Each row comes from the steps of one walk. Every step used is in the known rows, and no mark comes twice. Write the walk behind each row, first mark first.
Known rows
niku beza gisob luseb sefa mutaro: [-1.83 1.81 -0.46 -0.67 -0.85 0.79 -0.22 1.24 -0.69 0.13 0.53 1.59 0.73 -0.94 -0.73 -0.84 -0.66 -1.05 -1.81 -1.49 0.91]
beza gisob niku: [-4.00 1.57 -0.81 -0.65 -1.42 0.54 1.23 -0.91 -0.62 1.77 0.59 2.18 -6.05 -1.13 -2.05 -1.75 -0.14 -1.94 -2.07 -1.14 1.28]
luseb sefa: [-3.19 2.50 -0.79 -1.95 -1.78 0.41 0.22 1.55 0.59 1.56 1.47 -0.44 -3.92 2.14 -1.08 -0.39 -0.21 -2.04 -0.85 -0.98 0.15]
sefa mutaro niku beza gisob luseb: [-0.72 1.56 -1.07 0.60 -0.85 1.23 0.86 -0.95 -2.50 -0.86 -0.12 1.50 -0.17 -2.88 -0.62 -0.93 0.17 -1.49 -0.51 -1.61 -0.42]
sefa mutaro luseb beza gisob: [0.33 2.25 -0.41 -0.26 -0.84 0.72 1.39 0.96 -1.21 -0.05 -1.05 0.94 0.44 -0.56 -1.03 0.16 -0.87 -1.24 -2.24 -1.31 -1.73]
sefa mutaro gisob: [-2.34 2.41 -1.02 -0.85 -1.34 1.31 0.76 0.86 -1.89 0.07 -0.04 0.90 -5.05 -0.15 -1.73 -0.62 -0.47 0.11 -0.27 -0.82 -1.59]
gisob luseb: [-1.50 1.54 -1.50 -1.01 -1.90 0.53 0.84 0.06 0.42 -0.29 1.12 0.85 -2.96 0.96 -1.65 0.77 0.73 -1.60 0.07 -1.65 0.77]
luseb beza sefa mutaro niku: [-0.93 2.74 -0.04 -0.37 -2.13 1.32 0.11 1.04 -1.53 1.13 0.27 -1.39 0.22 -0.37 0.27 -1.15 -0.40 -2.13 -1.15 -0.89 -1.95]
mutaro gisob luseb sefa: [-2.20 1.49 -1.71 -1.49 -2.55 0.69 0.39 0.72 0.04 -1.14 1.38 1.54 -1.15 2.13 -0.97 -0.47 -0.55 -1.46 -1.40 -1.16 1.80]
sefa mutaro luseb: [0.33 2.61 -1.38 -0.14 -2.10 0.49 0.72 0.46 -0.65 0.89 -0.20 -0.67 -3.32 -0.47 -1.02 1.25 -0.08 -1.33 0.22 -1.41 -2.54]
luseb sefa mutaro: [-2.68 2.95 -0.60 -1.22 -2.19 0.69 -0.30 1.93 -0.25 2.18 0.85 -0.81 -4.50 0.52 -0.60 -0.60 -0.52 -0.85 -0.67 -1.07 -1.75]
beza mutaro niku luseb sefa: [-1.34 2.42 -1.82 -0.19 -2.85 0.43 -0.49 0.24 0.04 -0.13 1.98 -0.97 -0.82 -0.91 -1.35 -0.70 -0.37 -3.05 -0.09 -1.35 -3.03]
beza gisob: [-3.55 2.32 -0.60 -1.34 -0.29 0.88 1.02 0.30 -0.40 1.20 0.10 1.67 -4.44 0.19 -2.45 -0.55 0.01 -1.43 -1.10 -1.10 0.15]
gisob niku beza: [-3.03 0.96 -0.75 -1.05 -0.85 0.39 1.54 -0.12 -0.83 0.43 2.01 0.79 -3.85 -0.67 -1.72 -1.58 0.31 -2.18 -0.60 -1.15 2.42]
mutaro niku: [-2.01 2.31 -1.45 -0.72 -1.87 0.88 1.40 -0.57 -1.19 0.89 0.94 -0.44 -4.77 0.33 -1.09 -0.49 0.63 -2.47 0.51 -1.08 -0.96]
luseb beza mutaro: [-1.04 2.47 -0.02 -1.22 -1.14 0.78 1.23 1.97 -0.45 0.99 0.64 0.33 -1.07 0.15 -2.23 -0.66 -0.11 -1.56 -1.48 -1.66 -2.27]
sefa mutaro: [-2.17 2.69 -0.68 -0.69 -1.35 0.90 0.51 0.98 -0.90 1.78 0.43 -0.33 -5.55 -0.58 -1.61 0.16 0.20 -0.43 0.29 -1.25 -2.22]
sefa mutaro luseb beza: [1.05 2.21 -0.65 -0.50 -1.61 0.57 1.46 1.43 -0.87 -0.18 -0.15 -0.52 0.00 0.29 -0.74 0.76 -0.47 -1.20 -1.06 -1.39 -2.01]
niku beza sefa mutaro luseb: [0.08 2.28 -0.43 -0.48 -1.06 0.61 -0.46 1.15 -0.31 0.55 0.40 -1.11 1.15 -0.52 -0.40 0.20 -0.46 -2.57 -0.12 -1.09 -0.41]
gisob luseb beza: [-0.57 1.19 -0.90 -1.30 -1.47 0.66 1.67 1.13 0.13 -1.21 1.26 1.02 0.28 1.59 -1.37 0.49 0.33 -1.35 -1.29 -1.64 1.23]

Write each row's walk
[-1.35 1.08 -0.94 -0.07 -2.30 0.26 0.96 0.40 -0.04 -0.88 2.17 0.81 -0.57 -1.70 -2.42 -1.01 -0.35 -1.98 -1.55 -1.56 -1.02]
gisob niku luseb beza mutaro
[-0.38 1.80 -1.25 0.08 -1.82 1.05 1.08 0.22 -1.63 -1.76 1.31 -0.78 0.09 -1.12 -0.84 -0.05 -0.13 -1.22 0.15 -0.97 -2.61]
sefa mutaro niku luseb beza
[-1.16 2.20 -0.89 -0.24 -0.71 1.18 1.07 0.11 -2.63 0.16 0.65 -0.74 -2.74 -1.84 -0.80 -1.15 0.25 -1.50 0.70 -1.13 -1.71]
sefa mutaro niku beza
[-2.65 0.53 -0.94 -1.01 -2.37 0.78 0.44 0.27 0.00 -2.67 2.36 1.20 1.44 0.52 -1.33 -1.55 -1.12 -2.32 -2.24 -0.33 3.04]
mutaro gisob niku luseb beza sefa
[-1.59 1.31 -0.98 -1.39 -0.81 0.51 1.38 1.19 0.22 -1.98 2.09 0.26 0.27 1.27 -2.24 0.66 0.00 -1.59 -0.34 -0.96 0.38]
niku luseb beza
[-2.46 3.02 -0.16 -0.88 -1.84 0.92 -0.96 1.26 -0.07 2.51 0.29 -1.07 -3.43 -0.16 -1.07 -0.14 -0.18 -1.31 -0.23 -0.98 -1.56]
beza sefa mutaro
[-1.73 0.70 -1.23 -0.01 -1.99 0.92 1.24 0.17 -1.66 -2.67 1.59 1.52 -1.22 -1.38 -1.49 -1.17 -1.12 -0.32 -1.53 -0.73 0.31]
sefa mutaro gisob niku luseb beza
[0.53 1.81 -0.88 -1.27 -1.25 0.35 1.91 1.21 -0.06 -0.75 0.68 -0.14 0.53 1.89 -1.11 0.89 -0.23 -2.37 -1.18 -1.24 -0.12]
mutaro luseb beza
[-2.27 2.23 0.32 -1.97 -1.19 0.84 0.44 1.95 0.44 0.87 1.13 -0.57 0.19 2.06 -1.07 -0.71 -0.29 -2.30 -1.72 -0.82 0.84]
luseb beza sefa
[-1.17 1.46 -0.75 -0.75 -1.07 1.30 -0.62 0.82 -1.13 -1.61 0.65 1.14 1.65 -0.66 -0.82 -0.71 -0.57 -1.01 -0.68 -1.07 1.44]
niku beza sefa mutaro gisob luseb
[-2.62 2.71 -0.61 -0.89 -1.67 1.34 -0.62 1.18 -0.95 0.85 0.09 0.15 -2.75 0.08 -1.19 -0.93 -0.77 -0.80 -0.62 -0.53 -0.82]
beza sefa mutaro gisob
[-1.34 2.23 -1.21 -0.63 -2.96 0.54 -0.46 1.30 0.09 1.04 1.01 -0.05 -2.30 0.12 -0.31 0.14 -0.30 -0.82 -0.75 -1.58 -0.99]
gisob luseb sefa mutaro
[-2.16 1.57 -1.21 -0.76 -0.99 0.72 0.81 -0.30 0.12 0.19 0.09 2.31 -2.59 -0.03 -2.06 0.28 0.27 -1.45 -1.09 -1.64 1.00]
beza gisob luseb
[-2.47 2.50 -0.44 -0.53 -0.66 1.13 0.33 0.59 -2.36 0.95 0.24 0.32 -1.11 -1.52 -0.09 -2.06 -0.74 -1.91 -1.39 -0.92 -0.98]
luseb sefa mutaro niku beza gisob
[-1.53 2.68 -1.21 0.03 -2.28 1.14 0.86 -0.27 -1.98 1.21 0.32 -0.84 -5.16 -1.54 -0.66 -0.60 0.35 -1.29 0.51 -1.23 -3.03]
sefa mutaro niku
[-1.92 2.17 -0.46 0.08 0.15 1.41 1.01 -0.46 -3.04 0.45 -0.24 0.83 -2.23 -2.58 -1.20 -1.58 0.00 -1.46 -0.30 -1.09 -1.29]
sefa mutaro niku beza gisob
[-0.89 2.41 -1.38 -1.40 -2.48 0.04 0.48 1.07 0.81 0.67 1.06 -0.73 -1.51 2.20 -0.50 0.57 -0.37 -2.71 -1.02 -1.15 -0.15]
mutaro luseb sefa
[-1.04 1.52 -0.37 -1.45 -1.98 0.72 0.21 1.36 0.92 -0.55 1.17 0.31 2.33 1.86 -0.65 0.17 -0.08 -2.31 -1.80 -1.36 1.81]
gisob luseb beza sefa
[-2.59 1.97 0.00 -1.62 0.12 1.00 1.77 1.19 -0.82 0.41 0.16 1.75 -1.38 1.07 -2.20 -0.81 -0.37 -1.52 -2.30 -1.03 0.50]
luseb beza gisob
[-2.38 1.68 -0.14 -0.60 -2.55 1.23 0.29 0.97 -1.44 0.28 0.55 0.89 -1.07 -0.68 -0.73 -2.35 -1.31 -1.17 -2.77 -0.60 0.83]
luseb beza sefa mutaro gisob niku
[-2.16 1.93 -1.96 -0.78 -2.46 0.45 0.03 -0.11 0.05 -0.97 2.36 -0.93 -1.55 0.72 -0.58 -0.37 -0.07 -3.01 0.28 -0.75 -0.50]
mutaro niku luseb sefa
[-1.63 1.62 -2.12 -0.35 -1.81 0.71 0.88 -0.95 -0.52 -1.50 1.96 -0.45 -2.83 -0.31 -1.47 0.32 0.58 -2.49 1.23 -0.90 -0.87]
mutaro niku luseb
[-2.50 0.90 -0.55 -0.92 -2.40 0.38 0.11 0.40 0.83 -1.06 2.64 0.12 0.79 0.23 -1.23 -1.04 -0.51 -2.82 -1.94 -0.70 2.26]
gisob niku luseb beza sefa
[-1.90 1.35 -0.48 -0.07 -2.66 0.60 -0.53 0.69 0.09 -0.40 1.93 -0.37 0.47 -1.33 -0.70 -0.91 -0.78 -1.66 -1.81 -0.82 0.33]
gisob niku luseb beza sefa mutaro
